Each row was made from one small tree. Brackets hold a mark, then the marks that hang from it, in alphabetical order. Every link used is in the known rows. Write each row's tree.
In the rows, zero is written as 128.
Known rows:
{M B G {U J} X}: [133 137  76 113 119 154 204 206 184 139 100  64 223 173 151  97  61 118
  65 158  96 159 133]
{J U}: [128 112 132 126 124 150 114 126 145 120  96 130 119 125 156 140 119 111
 138 121 135 119 132]
{J {U {M A}}}: [145 106 166 162 144 161 152 111 144 134 104 122 155 151 150 138 123 117
 123 135 105 168 119]
{B {M X}}: [103 156 127 135 153 133 136 171 129 150 107 151 122 143 126 118  99 125
 126 112  97 123 121]
{B {M G {U A}}}: [113 160  97 140 125 152 160 165 158 145 117 157 135 136 130  85 137 101
 122 155  87 116 134]
{J {U M}}: [139 103 157 146 120 157 132 117 145 124  91 113 134 137 165 136 121 115
 130 142 134 147 130]
{B {M G X Z}}: [105 173 115 113 154 144 165 186 158 160 101 132 135 146 131 116  81 146
  98 112  95 143 116]
{B {M {U A} X Z}}: [101 158 122 153 100 143 176 209 165 140  86 123 158 154 124 103  99 138
 106 135  83 144 108]
{B {M G U X Z}}: [110 178  92 110 127 150 182 220 170 149  97 107 161 143 135 104  76 145
  89 125  86 133 114]
{U {M G Z}}: [142 135 148 128 125 149 177 129 157 140 116  90 158 144 142 123 111 153
  90 152 124 180 123]
{B {M U {Z {X G}}}}: [118 177 119 114  93 138 154 201 137 153  70 128 125 124 121 123  89 170
 139 141 103  91  95]
{M Z}: [121 135 137 118 111 126 143 146 145 125 114 101 142 130 128 141 115 158
 115 117 125 149 112]
{U {M A G X Z}}: [152 136 154 155 157 155 216 144 160 159 122  93 193 172 122 120  81 160
  60 137  92 212 112]
{M B {G Z}}: [142 137 145 119 156 143 157 124 151 155 132 122 156 140 149 119 118 133
  93 140 134 160 144]
{Z X}: [130 127 131 147 104 125 141 143 110 149 100 133 112 124 109 137 108 134
 123 157 144 101 132]
{M U X}: [134 130 101 135 103 137 163 189 147 122 114  90 174 140 130 108  84 130
  96 138 117 129 125]
{G X Z}: [153 140 176 160 109 143 149  73 118 132 133 137 137 119 147 148 129 192
 114  99 175 135 151]
{B {M G U {X Z}}}: [123 182 111 106 128 139 166 202 155 139 103 125 141 130 123 102  95 120
 100 143  97 120 127]
{M B U X}: [138 129 105 128 129 133 176 208 152 139 111  86 183 158 137 101  65 112
  91 154  99 151 122]
{U {M A G X}}: [159 129 147 164 173 157 201 127 146 159 134 120 182 169 124 108  92 134
  71 145  94 195 123]
{U A J M}: [126 101 162 184  77 153 175 102 156 120  97 106 186 173 137 121 155 131
 108 171 119 184 129]
{J {U A M}}: [136  89 170 177 109 163 142 102 154 126  86 135 132 148 158 122 138 102
 129 164 132 162 134]
{X G Z}: [159 150 166  85 127 117 117 111 129 116 108 145 108 112 119 137 122 159
 141 130 147 122 106]
{B M}: [104 158 126 127 146 130 121 150 124 147 119 159 105 129 130 123 133 121
 150 118  98 111 121]
{J {U A}}: [125  98 143 159 114 155 124 112 155 123  91 153 117 136 148 127 138 100
 135 141 134 134 135]
{U J}: [113 126 120 127  95 138 141 132 146 114 106  98 173 148 138 140 135 141
 119 124 123 137 126]
{B {M {U A} Z}}: [ 99 159 122 145  94 140 161 188 158 134  96 129 144 139 126 106 132 133
 130 140  83 133 109]
{M A {X G}}: [160 137 144 133 176 141 163 127 135 153 125 152 160 157 113 121  81 158
 111 104  95 156  94]

Which tree is each row?
[150 111 154 166 151 150 186 114 155 157 123 131 149 168 139  92 124  95
  96 195 108 196 138] => {U A {M B G}}
[156 132 141 145 128 165 204 106 151 149 112  87 190 170 165 124  97 148
  91 155 124 189 142] => {U J {M B {G X}}}
[152 148 140 138 121 127 188 182 147 121 123 102 190 147  97 119  98 138
  84 138  91 156 111] => {M A U {X Z}}
[ 95 145 108 160  87 150 174 196 162 132  83 124 181 167 131 102 116 123
 112 142  81 135 121] => {B {M {U A J} X}}
[161 136 180 154 123 142 187 128 128 160  95 115 158 152 110 141  93 187
 108 154 109 170  89] => {U {M A {Z {X G}}}}
[147 139 121 126 202 141 182 135 146 172 151 136 162 161 121 110 104 105
  96 140  75 176 121] => {M A B G}
[137 116 157 175 122 153 201 138 151 137 108  86 225 189 127 131 106 152
  81 135  89 200 111] => {U J {M A X}}
[131 178 148 141 148 156 153 102 131 158 128 167 115 123 149 128 130 166
 121 103 138 121 151] => {B {M {G X Z}}}
[112 125 115 145  41 146 186 172 183 105  85  71 209 157 133 121 132 155
  98 148 109 159 115] => {M {U A J} Z}
[114 123 118 140  66 143 198 191 187 121  83  62 216 173 138 115 113 137
  93 163  90 178 109] => {M B {U A J} Z}
[105 174 115 105 148 142 148 164 153 154 110 137 121 132 133 120 116 143
 120 116  95 134 116] => {B {M G Z}}
[146 133 149 122 148 145 187 148 160 155 115  80 165 157 148 117  94 138
  86 163 110 199 118] => {U {M B G Z}}
[136 125 130 136 106 160 175 118 159 127 108  85 190 160 151 123 128 140
  95 157 122 172 134] => {U J {M G}}
[146 134 115 147 159 137 203 201 151 153 130  99 207 173 116 104  67 116
  83 142  63 174 106] => {M A B U X}
[144 189 151 133 178 145 173 116 127 163 139 177 115 132 112 128 124 143
 122 111  91 139 127] => {B {M A {G {X Z}}}}
[115 160 127 151 111 157 162 149 162 142 112 152 150 133 141  94 151 128
 113 148 108 124 143] => {B {M {G Z} {U A}}}
[135 109 181 170 119 138 186 135 155 147 103 105 162 170 134 115 120 128
 102 179 107 211 111] => {U A {M B Z}}
[129 133 107 142  98 147 183 161 157 119 121  85 225 160 122 125 131 143
 102 130  77 149 110] => {M A {U J}}
[142 128  97 136 131 148 184 164 172 147 125 119 165 153 135  81 113  89
  95 185  96 155 138] => {M B G {U A}}
[155 145 156 117 183 134 192 166 155 169 109 117 180 176 118 127  48 173
  93 108  76 195  74] => {M A B {X G} Z}
[129 133 106 153 104 150 203 185 164 124 111  79 239 176 120 119  94 146
  79 125  76 160 109] => {M A {U J} X}
[124 144 117 151  61 143 210 195 157 135  81  67 221 159 105 144  99 177
  84 148  90 146 100] => {M A {U J} {Z X}}
[149 147 121 106  95 131 177 201 149 154  73  86 156 137 125 124  57 164
 112 169 117 125  94] => {M B U {Z {X G}}}
[122 115 110 150  82 144 181 172 172 121  99  90 204 171 138 102 126 107
 106 173  93 159 123] => {M B {U A J}}
[114 166 138 133 154 149 151 150 146 157 112 154 138 140 141 114 109 146
  99 110 119 133 139] => {B {M {G Z} X}}
[144 112 178 149 150 156 176 143 161 148  92  94 171 164 153 143  97 127
 109 138  89 199 102] => {J {U {M A B Z}}}
[146 112 168 144 122 173 144  98 161 130  95 113 148 132 177 134 129 134
 104 142 154 157 146] => {J {U {M {G Z}}}}
[122 129  94 133  74 146 177 192 164 111  94  68 214 159 140 117  90 143
  86 135 113 136 124] => {M {U J} X}
[114 141 105 113  51 141 176 188 176 102  89  47 213 146 140 136 114 171
  98 129 110 145 108] => {M {U J} Z}
[134 138 151 131 166 125 182 159 147 158 130 107 173 163 112 135  98 142
 103 122  72 191  92] => {M A B Z}
[107 149 116 162 114 143 163 192 148 141 100 148 145 152 124  92 110 111
 117 144  85 125 123] => {B {M {U A} X}}
[156 124 121 137 130 143 178 176 163 143  98 127 172 165 134  85  69 123
 106 163 100 155 108] => {M B {U A} {X G}}
[107 174 119 121 130 140 158 178 138 170  87 142 107 128 118 128  98 147
 116 141 109 112 121] => {B {M G {Z X}}}
[134 109 144 170  94 165 188  99 170 130 102 108 186 173 144 107 148 127
  92 178 120 189 139] => {U A J {M G}}
[135 172 118 130 161 146 170 183 143 156 111 154 162 153 118 102  85 147
 127 110  58 125  89] => {B {M A U {X G}}}
[111 168 138 124 148 147 135 130 140 153 121 158 123 125 142 119 142 143
 120 114 120 123 139] => {B {M {G Z}}}
[150 144  97 123 172 147 201 172 161 157 147 107 190 158 124  95  98 105
  88 155  64 164 120] => {M A B G U}
[130 153  94 120 100 160 215 177 191 128 114  63 239 160 129 124 110 165
  71 128  75 171 106] => {M A G {U J} Z}
